Each row was made from one walk, in order. Every step used is in the known rows, and no mark comes twice. Write each row's walk.
(in the rows, 128 means zero)
Known rows
govu -> misebal: [171 126 134 120 101 143 110 151 130 128 156 130  96 154 117 125 105 151
 107 170 126 119 135 129 139 138 131 118 103 159 132 107 146 134 134 110
  89 110  97 124 146]
vodedib -> gozog -> gozuf: [157 145 151  93  82  86 122 158 125 149 172 103 141 121  83 133 139 114
 101 168 158 120  81 121 156 114 164 145 112 154 109 155  43 129 131 115
 103 131 105 130 134]
teraf -> govu -> nabovaf: [ 99 111 125 141 100 144 129 151 122 109 174 138  92 148 108 133  93 160
 130 139 157  82 139 134 162 141 148 132  82 126 123 112 102 164 119 134
 109 141  98 121 145]
teraf -> gozuf -> govu -> misebal -> vodedib -> gozog: [ 78 194  98 112  72 127  64 144 100 149 145 105  45 126  82  98 103 108
  77 177 129 176 131 158 158 102 125 114  65 153 112 127  89  96 111 139
  82 144 117 114 134]
fuvibip -> gozuf -> govu -> misebal -> vodedib -> gozog: [134 176  90 101  79 118  64 153  88 127 145 102  67 143  67 130 100 131
  79 202 141 159 128 141 141 107  95 147  63 137  87 118 149  96 103 122
 119 134  81 131 119]
vifab -> vodedib -> gozog -> gozuf: [149 178 140  81  78  77 106 173 126 157 173 119 150 119  71 108 170 120
 106 163 149 130  56 121 140  99 149 122  89 147 110 180  17 116 133 137
 109 121 115 113 158]
gozuf -> nokek: [131 139 113 106  96 120 141 153 131 102 163 130 126 124 141 114 108 141
 120 156 147 141 137 137 150 135 157 140 136 126 124 146  96 139 131 112
  95 128 110 129 103]
moni -> gozuf: [169  94 178 137  81 133 131 128 129 134 125 109 111 149 156 150 140 148
 104 156 127 162 131 105 143 130 151 108 122 148 138 127 127 113 131 127
  75 130 116 126 139]
nabovaf -> misebal -> vodedib -> gozog -> gozuf -> govu: [131 189 112 115  69  99 127 123  98 155 153 113  84 100  57 120 100 112
  88 194 161 129  39 138 162 105 118 141 108 147  79 170  59  86 117 150
 107 162 125 107 111]
fuvibip -> gozuf -> govu -> nabovaf -> vekas -> bonena: [151 167  90 140 130 104 138 113  65  92 202  99  20 185  84 147  70 131
 123 111 139 148 148 128 175 117 174 123  60 158  78 149 148  91 156  99
 139 135  46 171  92]
nokek -> fuvibip -> gozuf: [197  96 162  95 121 103 126 119 119 119 149  85  89 156 102 165 120 137
 102 167 162 147 150 122 160  87 148 149  94 139 116 103 176 134 156  85
 115 151  72 142 153]
vekas -> gozuf -> govu -> nabovaf -> misebal -> vodedib: [105 173 100 140  92 128 129  89  92 126 164 122  18 151 123 146  54 159
 119 157 165 128  67 131 148 113 127 116  87 151  96 136 128 131 159 171
 131 158 116 102 128]
gozuf -> govu: [140 139 128 129  93 134 130 139 105 117 146 120  98 119 127 113 119 127
  95 140 141 141 157 135 121 118 134 139 110 137 118 158 104 118 131 121
 120 138  94 132 141]
moni -> gozuf -> govu: [155 117 157 140  78 149 142 134 104 130 126 108  85 131 144 130 132 144
  91 144 131 174 155 117 133 129 128 126 107 147 120 157 118  97 122 135
  84 148 106 132 154]
misebal -> vodedib: [129 124 127 131  77 106  90 114 125 122 121 127 118 138 134 120 114 142
  99 168 137 143 103 130 130 100 141 104 107 113 137 121 130 117 131 135
 124 116 117 115 101]
nokek -> gozuf -> govu -> nabovaf -> misebal: [145 146 126 155 116 121 158 136  97 132 169 107  77 127  90 153  43 145
 115 156 160  97 104 151 167 166 112 109  93 169  95 140 115 143 133 181
 113 178 125 130 123]
vodedib -> gozog: [132 125 144 109  97 102 104 150 117 140 152 111 135 141 110 150 132 103
  99 172 144 145 118 135 153 111 170 139 114 134 125 128  81 125 132 126
 106 128 113 130 117]
finob -> nokek -> gozuf -> govu -> nabovaf: [136 123 144 143 115 113 144 169  96 116 156  90 132 116  97 119  45 157
  91 130 180  89 138 133 141 140 129 117  73 149 134 159  98 160 142 182
 132 142 120 153 149]
teraf -> govu: [126 111 148 121  95 149 113 139 131 109 160 132 101 129 111 119 116 135
 110 145 145 102 152 134 143 123 131 146 111 127 139 127 105 147 122 113
  99 137  91 120 152]
gozog -> gozuf: [180 132 163 108  80 105 137 141 144 128 159 116 129 116 110 113 130 147
 108 149 151 104  99 111 138 120 148 129 116 156 113 150  81 138 139 106
 108 125  99 132 144]
vodedib -> misebal: [131 117 133 134 108 140 116 119 135 131 125 122  91 152 118 160 110 106
  93 148 149 116 120 135 128 117 151 126 107 148 149 121 132 144 130 115
 118 120 103 107 132]
teraf -> govu -> nabovaf -> vekas: [118 135 104 142 109 128 151 140  97 116 197 134  69 168  91 129  61 136
 135 130 142  85 111 141 182 143 179 121  70 127 124 115  79 140 127 117
  97 144  92 126 109]
moni -> gozuf -> nokek: [145 120 144 119  81 133 156 146 130 116 143 117 113 136 163 134 128 160
 115 162 136 176 137 116 158 149 155 123 131 140 128 144 107 115 121 126
  62 138 122 124 115]
fuvibip -> gozuf: [182 128 152 109 101 105 109 126 131 108 142 106 113 139 122 142 128 134
 108 158 136 125 154 117 131 115 132 133 109 137 112 120 156 145 138  97
 117 131  77 148 126]
fuvibip -> gozuf -> nokek -> finob: [154 154 117 103  87  76 137 175 122 103 160 109  92 135  97 142 122 154
 111 178 160 163 147 126 149 151 124 163 110 148 100 144 122 129 130  80
  83 155  93 153  92]
finob -> nokek -> fuvibip -> gozuf: [204  83 177  97 131 107 132 129 114 116 142  76 115 142  96 139  94 142
  85 166 173 119 154 105 153  74 148 155  92 138 141 117 175 143 167  98
 110 132  84 152 172]
vekas -> gozuf -> nokek: [137 143 135  82  97 124 136 134 141 103 184 115  88 143 158 128 106 151
 123 145 165 149 126 127 145 114 157 153 133 146 128 148  93 160 163 113
 102 133  95 117 125]
govu -> nabovaf -> vekas: [147 144 106 143 112  99 153 138  93 127 173 126  91 173 118 143  68 132
 133 135 137 108  95 134 170 140 199 100  80 134 117 117  90 126 148 118
 105 131  98 140  83]
nabovaf -> misebal: [170 130 143 136 109 128 143 110 124 133 148 130  98 132 123 146 102 122
 115 172 127 108 100 128 150 133 142 116 139 150 118 125 136 130 143 127
  88 142 120 117 119]
misebal -> vodedib -> gozog -> gozuf -> nokek -> vifab: [118 186 125  93  47  53 121 162 132 136 180 107 168 111  97 117  99 130
 114 219 184 179  42 148 165 109 138 133 101 140 122 172  33 130 120 117
  90 131 114 101  74]
finob -> nokek -> fuvibip -> gozuf -> govu -> misebal: [205 118 145  94 132 147 138 157  87 118 159  81  64 139  66 119  66 155
  73 169 170 120 175 114 145  92 104 174  60 160 123 124 182 125 150  91
 102 136  69 151 207]
vifab -> fuvibip -> gozuf -> govu -> misebal -> vodedib: [146 188 121 119  94 112  76 105  95 101 127 136  32 145  94 133 105 161
  72 193 134 167 171 136 123 116  72 127  55 132 116 111 193 124 124 123
 111 146  65 137 167]
vifab -> gozuf -> govu -> nabovaf: [113 177 136 153  96 139 127 138 109 128 168 134 106 125 143 127  86 121
 115 146 163 135 162 118 120 116 147 140  76 161 123 169 101 110 127 135
 113 154 102 134 136]
nabovaf -> misebal -> vodedib -> gozog -> gozuf -> nokek: [122 191  97  93  74  87 138 137 123 141 176 120 113 106  75 123  92 129
 113 210 163 133  22 137 191 123 145 137 132 140  88 156  51 107 115 141
  83 156 137  99  74]
teraf -> gozuf -> govu: [111 165 139 122  91 131 121 124 117 124 144 108  68 105 127  94 124 105
  98 124 128 158 178 146 136 111 139 121 102 153 119 154  84 126 135 119
  88 155 107 135 148]

Write each row's walk
[123 190  84  76  63 102 108 181 127 137 179 121 115 124  71 102  93 156
 103 208 161 138  55 134 177 129 135 138  95 146  99 135  60 110 105 124
  85 122 114 111 104]
govu -> misebal -> vodedib -> gozog -> gozuf -> nokek
[129 186 109  95  95  99 118 152 142 114 162 120 114 139 107 141 115 120
 121 183 164 170 100 149 115 106 108 121  79 152 144 165 125 154 126 100
  98 120  83  92 120]
fuvibip -> gozuf -> nokek -> vifab -> vodedib -> misebal
[139 172 122  47  92  78 147 185 115 152 204 106 120 123  56 110 140 133
 110 177 186 167  54 135 187  85 170 154  88 140 109 182  12 109 139 123
  89 145 118 104 159]
vifab -> vodedib -> gozog -> gozuf -> nokek -> fuvibip
[156 177 105 118  60 130 112 149 112 131 154 124  69 115  79  81  91 169
  87 170 146 123  93 128 130 120  91 125  73 154 102 147 105 101 115 123
 112 124  91 116 152]
gozog -> gozuf -> govu -> misebal -> vodedib
[148 165 131 113  72  82 116 114 121 158 151 114 112 119  67 138 107 114
 100 208 153 117  18 128 171 108 140 123 118 148  93 142  73 104 123 149
  97 145 137 104 103]
nabovaf -> misebal -> vodedib -> gozog -> gozuf
[155 149 117  92 100 109 130 150 134  88 162 114 118 123 132 124 114 147
 121 164 145 136 158 126 148 132 138 146 123 132 105 131 131 145 130  92
 102 137  80 141 102]
fuvibip -> gozuf -> nokek
[109 171  88 115  76 130  77 158  88 140 149 117  76 140  81 122  94 127
  77 193 141 161 108 150 144 109 119 134  75 135 107 128 110  89 106 139
 110 126 105 113 123]
gozuf -> govu -> misebal -> vodedib -> gozog
[144 169 137  95  79 103 134 165 105 144 174 102 118 104  74 114 130 111
  87 155 164 127 106 129 147 114 143 163  99 156  92 183  31 110 124 123
 112 147  99 134 145]
vodedib -> gozog -> gozuf -> govu
[129 149 115 118  82  88 149 185 121 117 157 125 100 133 111 133 118 151
 108 170 163 167 130 133 151 154 149 156 122 145 121 155  82 124 132 101
  77 146 118 136  98]
gozuf -> nokek -> finob
[133 196 173  86  80  42 150 147 129 132 190 122 152 117 102 151 124 122
 107 215 184 189  99 147 171 130 143 147 100 157 142 177  38 164 143 109
  60 153 101 122 133]
vodedib -> gozog -> gozuf -> nokek -> vifab -> fuvibip
[131 158  93 130  79 147  92 145 100 122 138 131  64 135 106  98  85 155
  87 175 132 143 127 144 126 113 100 120  78 136 116 128 145  97 115 131
 114 119  97 117 132]
gozuf -> govu -> misebal -> vodedib
[149 170 144  96 113  86 123 115 127  82 152 132  96 130 134 145 129 146
 107 174 147 162 179 131 153 130 129 143 107 123 124 130 148 163 143 104
  88 153  78 150 132]
vifab -> fuvibip -> gozuf -> nokek
[160 155 140 100  88  86 135 149 139  97 172 108 141 127 140 139  98 141
 133 195 161 165 147 140 141 131 116 139 112 146 123 148 133 157 137  72
  91 134  73 132  87]
fuvibip -> gozuf -> nokek -> vifab
[161 180 123  89  78 127 126 185 105 152 187 109  89 119  57 112 111 129
  86 174 153 120 103 131 153 128 120 162  82 177  89 157  60 108 113 114
  93 136  88 131 164]
vodedib -> gozog -> gozuf -> govu -> misebal
[126 161 114 110  80 112  70 169  95 147 156  90  92 136  59 132  70 131
  71 195 156 157 103 164 150 125  98 127  67 151 117 127 110 102 103 170
 116 143 117 117 116]
nokek -> gozuf -> govu -> misebal -> vodedib -> gozog
[130 186 112 128  94 105 173 149  88 155 188 116  79 118  55 145  85 124
 115 169 172  93  59 131 183 144 147 142  90 170  64 162  46 120 127 153
 100 170 118 125 131]
vodedib -> gozog -> gozuf -> govu -> nabovaf -> misebal
[106 186 117  89  78  71 114 188 122 141 190 125 168 128 109 123 130 113
 128 199 160 197  82 160 144 109 145 124  96 137 141 189  37 130 131 128
  81 119 121  96 108]
gozuf -> nokek -> vifab -> vodedib -> gozog
[195 128 132  96 120 144 131 144  93 120 169  93  35 155  72 143  87 149
  86 173 157 152 175 132 153 102 104 163  60 163 100 112 186 112 137  81
 103 153  58 141 182]
nokek -> fuvibip -> gozuf -> govu -> misebal
[120 171 108 133  82  80 132 125 110 159 165 118  96 138  65 154  83 139
 119 203 167 101   4 126 192 127 158 105  91 149  80 126  69 123 125 165
 105 152 140 107  97]
govu -> nabovaf -> misebal -> vodedib -> gozog -> gozuf
[152 184 127  86  83  78 122 164 135 105 174 122 146 122 121 114 126 146
 137 190 148 181 117 141 123 114 104 115  91 140 129 175 109 144 138  98
  95 120  84 115 113]
fuvibip -> gozuf -> nokek -> vifab -> vodedib
[161 153 200 146  79  99 109 120 154 142 159 121 171 127 165 143 105  97
 118 198 160 171 141 125 106 101 133 129 103 177 172 166 124 126 141  91
  81 129  98 113 115]
nokek -> vifab -> gozuf
[119 150 127 124 101 132 138 130 101 115 180 113  52 156 138 140  86 156
 117 118 174 128 131 125 132 117 154 140  79 155 104 147  98 158 165 147
 138 146  86 131 160]
vekas -> gozuf -> govu -> nabovaf
[119 174 116 116  81  95 144 175  92 144 187 111 107 122  70 131 106 130
 107 151 177 114  91 128 166 131 160 145  72 155  74 166  27 128 122 141
 122 151 101 141 141]
vodedib -> gozog -> gozuf -> govu -> nabovaf
[150 165 122  97  64 100  81 157 126 154 159 110 112 141  64 118 109 146
  91 203 149 124  51 126 160 115 127 126  81 153 104 120  80 111 112 129
 100 116 110 113 127]
govu -> misebal -> vodedib -> gozog -> gozuf
[112 143 108 147 101 130 140 151  94 115 158 126  87 136 121 131  91 148
 116 132 154 122 144 136 140 135 146 122  81 138 102 143 106 135 133 142
 129 141  96 140 134]
gozuf -> govu -> nabovaf
[132 182 143 126  78  97 135 172 136 129 169 132 117 121 130 129 113 122
 110 185 172 183 145 119 131 135 145 170 118 170 142 178  86 100 123  87
  65 158 121 130  96]
vifab -> gozuf -> nokek -> finob
[ 80 177  77 150  90 112 122 128  72 145 151 126  67 139  82 151  65 119
 106 191 156 140  62 152 175 121 145 117  83 128  81 135  96  98 118 182
 118 163 137 111  91]
gozuf -> govu -> nabovaf -> misebal -> vodedib -> gozog
[ 88 131  95 161  93 145 121 110 111 120 153 148  53 143  93 138  61 163
 129 179 153  85  77 141 179 135 126 106  91 122 111 101 130 140 112 163
 102 156 125  94 114]
teraf -> govu -> nabovaf -> misebal -> vodedib
[131 174 140 115  92 131 126 143 148 115 174 138 144 111 165 114 102 116
 120 173 154 156 156 116 132 115 157 156 130 152 145 172  93 118 125 104
  79 139 111 121 105]
vifab -> gozuf -> nokek
[173 144 103 119 130  98 173 127  61 122 187  87  30 175  69 157  55 132
 114 140 168 141 137 138 187 104 173 141  45 139  82 122 134 110 154  91
 115 173  61 153 123]
nokek -> fuvibip -> gozuf -> govu -> nabovaf -> vekas
[168 149 130 112  99 122 118 134 107 101 146 107  88 119 115 123 122 129
  96 144 139 136 177 125 119 115 108 149  98 138  94 147 145 121 129 101
 127 144  67 151 139]
fuvibip -> gozuf -> govu
[127 185  88 150  72 116 159 116  96 135 157 132  62 111  79 117  64 164
 117 169 164  95  45 128 161 133 121 107  83 148  71 151  90 110 124 161
 120 159 120 113 121]
gozog -> gozuf -> govu -> nabovaf -> misebal -> vodedib
[151 156 109 142 113  93 157 152  77 129 184  97  77 152  85 137  38 130
 112 126 154 117 110 156 166 154 157 109  63 149 106 150  81 127 137 155
 118 164  99 147  93]
nokek -> gozuf -> govu -> nabovaf -> vekas
[178 148 203 127 103  55 111  96 132 111 139 121 114 146 136 175 125 135
 105 199 148 179 161 135 126 116 106 121  83 147 155 128 174 173 156  90
  91 145  67 141 149]
nokek -> vifab -> fuvibip -> gozuf
[137 182 161 148 102  72 134 112  93 104 152 124  80 146 117 174  92 149
 112 182 168 174 173 142 134 131 100 123  45 152 123 138 155 174 149 117
 108 165  63 151 157]
nokek -> vifab -> fuvibip -> gozuf -> govu -> nabovaf
[131 166 165 121  93  71 143 125 129 103 161 145 130 132 152 147 106 138
 115 196 160 197 150 154 147 135 131 128 106 138 168 156 114 170 151 107
  66 143  97 123 127]
gozuf -> nokek -> vifab -> fuvibip
[115 143 111 177  76 144 152 103  84 139 120 126  41 145 126 151  76 170
 112 178 139 154  76 122 165 141 124  86  90 139  96 130 145  87 113 183
  89 165 140 108 119]
moni -> gozuf -> govu -> nabovaf -> misebal -> vodedib
[183 138 215 125 113  59 119 108 125 102 129 107 144 131 126 155 101 137
  85 198 160 148 165 118 119 101 106 124  80 149 177 142 171 184 170 103
  89 129  78 154 169]
finob -> nokek -> vifab -> fuvibip -> gozuf
[130 163  88 149 105 113 163 141  70 125 176 126  63 158 105 124  59 128
 121 123 140 115 117 141 158 142 181 117  69 131 100 148  83 109 140 127
 114 146  88 143 100]
gozuf -> govu -> nabovaf -> vekas
[140 135 122 166 111 131 161 113  61 122 183 101  11 196 119 156  79 146
 118 108 131 190 124 114 187 133 192  98  67 166 105 155 120  64 149 133
  98 136  87 151 107]
moni -> gozuf -> govu -> nabovaf -> vekas -> bonena
[100 191  97 143 105 110 155 127  82 131 174 110  31 141 107 102  67 105
 122 108 129 136 139 152 175 135 189  97  62 150 104 140  62 120 142 122
  82 163 100 142 107]
teraf -> gozuf -> govu -> nabovaf -> vekas
[145 134 123 156 116 123 156 119 113 132 160 134  84 149 120 163  77 148
 134 164 143  90  88 128 169 151 159 100 112 151 105 113 131 146 146 147
  95 146 125 121 112]
govu -> nabovaf -> misebal
[138 204 139 173  90  97 156 130  93 144 195 125 109 145 135 135  35  94
 131 168 164 166 125 142 133 119 160 126  53 176 138 187  86  99 139 101
  88 153  86 126  91]
nokek -> vifab -> gozuf -> govu -> nabovaf -> vekas
